Each row was made from one small tree. The marks that hang from a mark follow it in brackets, in alphabetical order. Every link used is in the known rows. Write each row's tree.
In the rows, 128 means zero.
Known rows
vonum{nuto}: [122 132 170 136 122 115 105 100 122 120 150 121 138 164 168 139 144 142
 149]
kikar{vapel{gafos vonum{votar}}}: [133  92 134 126 155 137 126  64 138 114 116  64  98 154 152 173 112 166
 166]
nuto{kikar{vapel{gafos}} vonum{votar}}: [144 128 144 127 145 136 130  82 108 130 109  60  86 155 168 168 121 177
 180]
vonum{nuto{kikar{vapel}} votar}: [132 144 178 132 106 131 103  90 104 101 139  93 107 165 164 146 137 159
 156]
vapel{gafos{votar} kikar}: [155 136 198 128 137 108 140 104 135 135 132 132  93 115 204 163 123 127
 158]
vapel{vonum{nuto}}: [118  92 165 137 136 134 113  87 126 122 148 117 130 191 184 160 135 161
 152]
gafos{vapel{kikar vonum{nuto}} votar}: [134 153 222 141 104 148 166  96 116 101 137 190  98 146 217 166 123 130
 151]
kikar{vapel}: [137 133 118 131 127 126 139  81 136 119 124  97 122 137 132 142 122 149
 134]
vapel{kikar vonum}: [138 104 156 136 122 128 140  92 133 119 142 152 118 145 194 155 127 156
 144]
gafos{votar{vonum}}: [159 104 180 134 104 136 167  87 130 160 144 177 112 155 168 169 105 118
  90]
nuto{vonum}: [138 107 120 134 141 127 140  96 130 145 124 135 123 124 154 157 126 153
 156]
vonum{nuto{kikar} votar}: [137 134 194 135 104 126  97  97 103 116 148 109 110 156 173 144 143 150
 159]
nuto{kikar vonum{votar{gafos}}}: [159 121 159 128 128 127 127  89 110 156 118  72  91 132 174 152 131 161
 169]
vonum{nuto votar}: [132 118 168 133 109 127 103  93 119 108 145 137 118 129 153 149 136 144
 153]
vapel{vonum{nuto{kikar} votar}}: [129  93 182 137 124 142 108  85 112 120 146 109 111 186 188 164 134 166
 159]
nuto{kikar{vapel} vonum{votar{gafos}}}: [152 136 136 124 129 134 136  79 112 133 106  49  87 143 160 156 123 173
 164]
nuto{vonum{votar}}: [146  97 119 132 132 135 140  90 128 137 120 147 108  99 143 164 120 155
 159]
gafos{votar}: [158 128 179 138 115 129 157 107 131 153 137 166 108 125 171 157 125 119
 115]
vapel{kikar vonum{votar}}: [146  95 154 134 113 137 140  88 131 110 138 163 105 120 184 162 121 157
 147]

Which tree is each row?
[146 143 213 141 106 149 177  94 122 116 133 195  93 124 209 165 119 125
 147] : gafos{vapel{kikar vonum} votar}
[127  95 190 126 146 125 103  82 127  98 137 105  94 157 213 179 124 166
 190] : vapel{gafos kikar vonum{nuto votar}}
[143 142 233 139  93 146 164  80 106 134 145 174 106 174 194 163 113 117
 128] : gafos{vapel votar{vonum{nuto{kikar}}}}
[155 143 212 136  86 143 186  82 119 126 139 210 101 127 190 162 104 110
 120] : gafos{vapel{kikar} votar{vonum}}
[129 118 203 141 118 145 126  77 109 114 139 129 109 149 184 151 134 146
 184] : gafos{vapel{vonum{nuto{kikar} votar}}}
[126  79 205 130 159 131  88  78 117 128 139  57  95 194 206 179 131 168
 196] : vapel{gafos vonum{nuto{kikar} votar}}
[141 131 149 127 147 124 139  81 138 125 117  77 101 146 154 163 115 144
 147] : kikar{vapel{gafos{votar}}}
[164 118 170 126 106 122 132  76 134 132 124 111  92  60 148 136 125 124
 162] : vonum{votar{gafos{vapel{kikar}}}}
[144 102 199 130 151 126 140  92 136 129 132 126  88 156 226 184 117 148
 163] : vapel{gafos{votar} kikar vonum}
[130 106 180 128 117 124 119  65 113 136 151  92 128 222 172 159 114 150
 126] : votar{vonum{nuto{kikar{vapel{gafos}}}}}
[145 135 132 131 127 141 139  85 106 126 113  84  94 152 160 161 123 176
 162] : nuto{kikar{vapel} vonum{votar}}
[149 122 203 135 100 135 152  91 116 148 150 159 113 190 186 167 114 127
  98] : gafos{votar{vonum{nuto{kikar}}}}
[128 130 193 138 108 141 137  81 117  93 138 162 109 124 189 151 129 145
 179] : gafos{vapel{kikar vonum{nuto votar}}}
[131 110 171 130 104 128 125  68 112 133 154 109 133 220 166 154 115 150
 114] : votar{vonum{nuto{kikar{vapel}}}}
[157 141 182 125 116 106 135  78 138 141 125  81 105  86 169 121 133 119
 165] : votar{gafos{vapel{kikar}}}
[123 126 204 143 124 140 127  81 111 121 142 122 118 167 192 146 138 145
 182] : gafos{vapel{vonum{nuto{kikar}}}}
[126 111 190 140 120 146 129  76 117 111 138 143 112 135 174 154 130 143
 181] : gafos{vapel{vonum{nuto votar}}}
